Known rows, with every way that one mark hangs from another:
pegit[galof[dupek[ronidaz] saras sunatin]]: -.06,-.03,-.10,.11,-.19,-.05,.36,-.24,.13,.00,-.18,.43,.19,.21,-.10,-.13,-.32,.21,.10,.19,-.06,.09,-.25,.21,-.11,.07,.12,.11,-.04,-.19,.05,-.27,.30,-.12,-.13,-.09
gureda[dupek]: -.01,-.10,-.02,-.12,-.18,-.06,.15,-.21,.31,.28,-.08,.19,.13,.18,.00,-.14,-.03,-.18,.08,-.08,-.10,-.04,-.08,.14,.06,.12,-.09,-.22,-.21,.12,.02,-.15,.01,-.09,-.06,.01
galof[dupek[ronidaz] pegit saras sunatin]: -.23,-.14,.18,.26,-.28,.03,.32,-.39,.04,.04,-.12,.42,.37,.18,.08,-.22,-.43,.06,-.04,.20,-.12,.10,-.15,.32,-.25,.11,.04,.31,-.03,-.07,-.03,-.30,.29,-.18,-.25,-.16
muvap[dupek]: -.14,-.10,-.05,-.02,-.08,-.04,.17,-.24,.33,.15,-.08,.16,-.02,.17,-.06,-.14,-.11,-.12,.04,.09,-.07,.19,.07,-.03,-.17,-.06,-.08,-.07,-.07,.00,.06,-.17,.09,-.12,-.16,-.08
ronidaz[dupek[galof[niful pegit sunatin] gureda muvap]]: -.06,-.29,.25,.46,-.52,-.13,.08,-.49,-.04,.27,-.02,.47,.51,-.03,.15,-.10,-.20,.01,-.03,.32,.10,.31,-.57,.23,-.27,-.05,-.17,.57,.01,.44,-.22,-.38,-.12,-.26,-.06,.05
galof[saras]: -.05,-.05,.07,-.08,-.21,.03,.24,-.13,.16,.13,-.08,.18,.11,.13,-.10,-.20,-.13,-.07,.04,.04,-.10,.05,-.03,.16,-.05,.06,-.02,.15,-.09,-.03,-.05,-.16,.12,-.06,-.12,-.10
ronidaz[dupek[gureda]]: .02,-.06,.07,.08,-.24,.00,.00,-.22,.03,.34,-.11,.20,.18,.01,-.10,-.15,-.11,-.07,.10,-.03,-.02,.16,-.18,.11,-.07,-.03,-.18,.11,-.20,.31,-.07,-.25,-.02,-.11,.01,.11
ronidaz[dupek[galof[pegit saras] gureda muvap]]: -.14,-.24,.10,.40,-.48,-.05,.13,-.46,.00,.21,.00,.45,.56,.02,.01,-.08,-.17,.06,.02,.08,.04,.29,-.40,.23,-.26,-.15,-.19,.59,-.01,.42,-.27,-.24,.04,-.23,-.11,-.01
ronidaz[dupek[galof]]: .01,-.16,-.03,-.04,-.19,-.13,.01,-.06,.17,.30,.07,.33,.14,.06,-.08,-.09,-.08,-.14,.08,-.03,-.03,.09,-.27,.06,-.16,-.04,-.08,.09,-.01,.28,-.01,-.15,-.01,-.17,.06,-.05
galof[dupek[muvap] niful saras[pegit] sunatin]: -.27,-.13,.31,.18,-.47,-.07,.56,-.34,.13,.22,-.12,.37,.32,.26,-.04,-.15,-.24,.04,.04,.49,-.05,.14,-.37,-.02,-.38,.19,.12,.24,-.13,-.07,-.12,-.46,-.06,-.14,-.20,-.06
saras[galof[sunatin] pegit]: -.25,.00,.24,-.10,-.22,-.01,.32,.04,.23,.37,-.08,.31,.12,.11,-.17,-.07,-.14,-.14,.17,.22,-.30,-.19,-.22,-.08,-.16,.05,.02,-.14,-.29,-.04,-.10,-.40,-.04,-.03,-.03,-.01
dupek[galof[niful saras]]: -.01,-.15,.17,.04,-.38,-.02,.25,-.12,.22,.09,.02,.33,.22,.13,.03,-.19,-.11,-.09,-.01,.13,.03,.20,-.20,.12,-.17,.13,.01,.35,.10,.03,-.01,-.23,.00,-.13,-.09,-.17
dupek[gureda muvap ronidaz]: -.16,-.08,-.15,.00,-.29,-.01,.16,-.34,.00,.29,-.26,.43,.29,.17,.04,-.15,-.17,.11,.06,-.11,.03,.25,-.27,.09,.19,-.20,-.16,.12,-.09,.39,.08,-.20,.12,-.18,-.08,.04
ronidaz[dupek[galof[sunatin] muvap]]: -.10,-.25,-.08,.02,-.19,-.20,.16,-.19,.04,.32,-.05,.47,.23,.09,-.05,-.06,-.15,-.01,.11,.17,-.04,.10,-.51,.07,-.17,-.08,-.05,.24,-.02,.38,-.18,-.19,-.02,-.24,.05,.01
gupot[sunatin]: .08,-.11,.13,-.22,-.16,-.11,.21,-.19,.15,.21,-.02,.18,.05,.20,-.11,-.15,-.06,-.19,.04,-.05,-.01,.11,-.11,.00,.04,-.05,.01,-.15,-.11,.09,.09,-.06,.13,-.10,-.07,-.02
niful[galof]: -.13,-.05,-.11,-.19,-.08,-.04,.06,-.08,.23,.23,-.08,.25,.11,.18,-.04,.02,-.02,-.06,.00,-.01,-.06,.09,.07,.00,-.06,-.06,-.16,-.14,-.26,-.05,.07,-.11,.05,-.05,-.15,-.09
galof[dupek niful pegit saras]: -.03,-.13,.38,.30,-.46,-.03,.23,-.40,.23,.03,.01,.25,.36,.10,.04,-.19,-.25,-.09,-.19,.30,.01,.19,-.03,.19,-.39,.19,.01,.34,.03,-.18,-.03,-.30,.09,-.16,-.25,-.20
galof[dupek[gureda ronidaz] niful saras[pegit] sunatin]: -.27,-.02,.34,.32,-.47,.15,.44,-.36,.01,.20,-.20,.40,.41,.24,.11,-.28,-.35,.12,.08,.27,-.04,.24,-.33,.12,-.27,.22,.06,.31,-.18,.02,.00,-.59,.00,-.09,-.23,-.03
niful[galof[dupek pegit]]: -.17,-.09,.01,.09,-.20,-.12,.04,-.36,.24,.16,-.01,.33,.31,.18,.04,.07,-.19,-.05,-.13,.13,.01,.12,.06,.08,-.33,-.03,-.16,-.02,-.22,-.16,.07,-.12,.15,-.11,-.26,-.18
dupek[galof[pegit] muvap]: -.11,-.26,.02,.12,-.32,-.20,.10,-.38,.18,.20,.05,.43,.31,.11,.07,-.02,-.11,-.07,-.06,.10,.05,.20,-.30,.11,-.14,-.23,-.12,.22,.11,.28,-.04,-.04,.06,-.22,-.08,-.17
gureda[dupek[galof[saras] muvap]]: -.14,-.22,-.13,.00,-.34,-.11,.40,-.30,.26,.20,-.06,.44,.37,.27,.00,-.09,-.07,.00,.10,-.03,-.02,.07,-.28,.18,-.07,.04,-.08,.17,.01,.25,-.14,-.16,.02,-.17,-.10,-.07
muvap[dupek[galof[niful pegit sunatin] gureda ronidaz]]: -.25,-.24,.21,.48,-.41,.05,.13,-.54,.14,.07,-.08,.48,.43,.13,.32,-.21,-.31,.03,-.06,.21,.05,.44,-.26,.20,-.24,-.04,-.14,.48,.11,.22,.01,-.45,.06,-.24,-.26,-.15
fusimum[sunatin]: .02,-.14,.15,-.12,-.17,-.06,.03,-.21,.11,.19,-.03,.21,.05,.13,.01,-.20,-.07,-.14,.08,.03,-.09,-.05,-.13,.03,.04,-.10,-.08,-.12,-.12,-.01,.05,-.13,.12,-.08,-.08,-.08

Rows:
-.20,-.09,-.20,-.03,-.24,-.15,.20,-.33,.14,.26,-.19,.49,.23,.28,-.03,-.11,-.28,.09,.01,.01,.05,.13,-.25,.01,-.06,-.13,-.05,.00,-.03,.23,.16,-.13,.20,-.25,-.08,-.08
galof[dupek[muvap ronidaz]]
-.23,-.06,-.08,.13,-.17,.11,.13,-.37,.20,.18,-.22,.29,.16,.18,.06,-.20,-.22,.04,.09,-.10,-.01,.29,-.03,.03,.00,-.15,-.16,.05,-.10,.23,.15,-.29,.15,-.16,-.20,-.02
muvap[dupek[gureda ronidaz]]
-.06,-.02,.04,-.06,-.20,-.11,.23,-.09,.24,.22,-.08,.19,.02,.13,-.08,-.03,-.02,-.01,.22,.28,-.11,.01,-.31,.02,-.10,-.04,.08,-.25,-.18,-.18,-.02,-.27,-.01,.03,-.02,-.02
saras[pegit[galof[sunatin]]]
-.11,-.11,.24,.20,-.25,-.12,.23,-.27,.21,.24,-.05,.38,.27,.07,-.12,-.07,-.34,-.13,-.07,.28,-.20,-.07,-.19,.14,-.36,.11,-.02,.13,-.14,-.09,-.07,-.30,.22,-.17,-.18,-.12
saras[galof[dupek pegit sunatin]]
-.08,-.22,-.19,-.07,-.29,-.21,.24,-.31,.29,.32,-.04,.44,.27,.26,.04,-.04,-.01,-.05,.06,-.07,.02,.08,-.35,.08,-.02,-.03,-.12,-.01,-.02,.35,-.02,-.09,.01,-.19,.00,-.05
gureda[dupek[galof muvap]]
.04,-.18,.24,.24,-.37,-.08,.10,-.24,.01,.30,-.06,.39,.30,.01,.06,-.19,-.20,-.07,.04,.19,.04,.25,-.46,.19,-.22,.10,-.11,.41,-.06,.37,-.11,-.42,-.11,-.16,.01,.04
ronidaz[dupek[galof[niful sunatin] gureda]]
-.06,-.25,.36,.27,-.42,-.01,.27,-.29,.12,.02,.07,.36,.38,.06,.16,-.21,-.24,-.09,-.07,.34,-.05,.18,-.24,.32,-.30,.17,.03,.53,.10,-.02,-.15,-.32,.02,-.15,-.17,-.20
dupek[galof[niful pegit saras sunatin]]
-.12,-.10,.02,.21,-.47,-.09,.20,-.51,.09,.26,-.25,.50,.37,.21,.09,-.17,-.28,.13,-.07,.09,.18,.36,-.32,.03,-.07,-.03,-.11,.22,-.04,.29,.15,-.32,.06,-.24,-.11,-.02
galof[dupek[gureda muvap ronidaz] niful]
-.27,-.11,.10,.35,-.43,-.09,.28,-.50,.05,.29,-.26,.65,.53,.13,.00,-.08,-.43,.13,-.02,.19,-.08,.09,-.38,.17,-.17,-.08,-.15,.30,-.13,.26,-.07,-.42,.24,-.25,-.20,-.01
saras[galof[dupek[gureda muvap ronidaz] pegit sunatin]]
-.04,-.17,.39,.33,-.40,-.05,.32,-.45,.10,.03,-.02,.28,.34,.10,.07,-.23,-.33,-.08,-.14,.45,-.03,.16,-.13,.30,-.42,.28,.05,.44,.00,-.17,-.10,-.39,.12,-.17,-.26,-.17
galof[dupek niful pegit saras sunatin]
.04,-.06,-.04,.01,-.17,-.04,.30,-.12,.15,.03,-.13,.22,.06,.09,-.14,-.12,-.11,.08,.13,.24,-.10,.06,-.22,.21,-.03,.03,.08,.11,-.06,-.20,-.10,-.25,.18,-.03,-.08,-.04
pegit[galof[saras sunatin]]
-.30,-.08,.19,.10,-.48,.07,.37,-.12,.33,.19,.02,.42,.43,.29,.17,-.19,-.08,-.03,.12,-.02,-.04,.02,-.25,.00,-.16,.23,.05,.00,-.06,.12,.04,-.39,-.14,-.14,-.11,-.10
gureda[dupek[galof[niful saras[pegit]] ronidaz]]
-.06,-.27,-.07,.16,-.30,-.14,.16,-.39,-.07,.38,-.13,.50,.32,.10,-.01,-.11,-.19,.06,.13,.12,.03,.25,-.59,.17,-.11,-.12,-.16,.40,-.10,.55,-.20,-.27,.00,-.21,.02,.08
ronidaz[dupek[galof[sunatin] gureda muvap]]
-.33,-.07,-.26,.14,-.36,.04,.31,-.45,.04,.18,-.28,.57,.51,.32,.02,.01,-.30,.31,.01,-.01,.07,.32,-.13,.09,-.12,-.09,-.20,.28,-.25,.15,.01,-.28,.20,-.16,-.27,-.04
niful[galof[dupek[gureda muvap ronidaz] saras]]
-.26,-.19,-.02,.34,-.27,.01,.07,-.52,.23,.12,-.04,.45,.39,.16,.22,-.13,-.23,.00,.00,-.07,.06,.39,-.16,.18,-.15,-.21,-.18,.27,.07,.25,.11,-.25,.17,-.21,-.25,-.17
muvap[dupek[galof[pegit] gureda ronidaz]]
-.44,-.19,-.04,.06,-.35,.01,.56,-.24,.16,.27,-.10,.59,.47,.38,.11,-.12,-.18,.11,.24,.03,-.13,-.03,-.48,.11,-.09,.09,.05,.09,-.12,.25,-.13,-.36,-.02,-.17,-.13,-.04
gureda[dupek[galof[saras[pegit] sunatin] muvap ronidaz]]
-.17,-.20,-.14,.08,-.30,-.08,.26,-.39,-.07,.29,-.21,.60,.35,.21,.11,-.16,-.27,.16,.13,.02,.02,.30,-.54,.22,.08,-.19,-.12,.37,.00,.49,.02,-.26,.14,-.19,-.06,-.02
dupek[galof[sunatin] gureda muvap ronidaz]
-.10,-.25,.30,.49,-.60,-.04,.13,-.45,.03,.15,.05,.46,.62,-.01,.09,-.13,-.14,.04,-.08,.21,.13,.34,-.39,.18,-.29,-.04,-.16,.64,.09,.36,-.25,-.36,-.10,-.27,-.11,-.02
ronidaz[dupek[galof[niful pegit saras] gureda muvap]]
-.19,-.08,.02,.07,-.18,.02,.38,-.25,.03,.10,-.20,.42,.21,.26,-.04,-.26,-.42,.09,.08,.12,-.11,.06,-.18,.22,-.14,.14,.07,.24,-.09,-.02,.04,-.30,.27,-.15,-.20,-.11
galof[dupek[ronidaz] saras sunatin]
-.07,-.20,.03,-.01,-.22,-.02,.35,-.18,.10,.13,-.03,.36,.17,.17,-.05,-.21,-.22,-.03,.10,.14,-.14,.11,-.26,.26,-.11,.07,.03,.37,.00,.07,-.09,-.20,.15,-.09,-.11,-.15
dupek[galof[saras sunatin]]
-.26,-.18,.09,.42,-.42,-.01,.38,-.65,-.10,.11,-.24,.54,.55,.21,.12,-.19,-.44,.20,-.02,.19,.00,.26,-.33,.36,-.16,-.04,-.07,.54,-.07,.19,-.12,-.36,.27,-.24,-.29,-.08
galof[dupek[gureda muvap ronidaz] pegit saras sunatin]
-.38,-.11,-.02,.13,-.46,.08,.39,-.29,.05,.27,-.13,.57,.46,.28,.05,-.14,-.17,.16,.21,-.05,.01,.25,-.44,.05,-.02,-.18,-.07,.29,-.07,.34,-.02,-.32,.02,-.14,-.12,-.09
dupek[galof[saras[pegit]] gureda muvap ronidaz]
-.10,-.09,-.19,.25,-.34,-.06,.44,-.51,-.01,.09,-.33,.54,.36,.23,-.08,-.12,-.32,.38,.13,.21,.09,.28,-.42,.23,-.02,-.08,.02,.31,-.08,.08,-.04,-.30,.29,-.14,-.17,.01
pegit[galof[dupek[gureda muvap ronidaz] saras sunatin]]
-.02,-.14,.24,.12,-.38,-.02,.15,-.03,.18,.14,.05,.32,.28,.04,-.05,-.17,-.11,-.08,.02,.13,.02,.14,-.25,.05,-.30,.15,-.02,.33,.05,.16,-.11,-.32,-.08,-.18,.00,-.07
ronidaz[dupek[galof[niful saras]]]
-.15,-.08,.00,.00,-.28,-.20,.38,-.26,.18,.33,-.20,.50,.21,.18,-.21,-.06,-.30,.00,.01,.28,-.14,-.03,-.35,-.01,-.25,.01,-.03,.10,-.16,.07,-.07,-.28,.17,-.19,-.08,-.04
saras[galof[dupek[muvap] sunatin]]
.08,-.07,.14,.10,-.32,-.01,.28,-.12,.21,-.03,-.10,.21,.12,.05,-.07,-.16,-.11,.06,.04,.39,-.02,.11,-.16,.18,-.11,.16,.09,.20,.00,-.25,-.10,-.34,.05,-.06,-.08,-.03
pegit[galof[niful saras sunatin]]
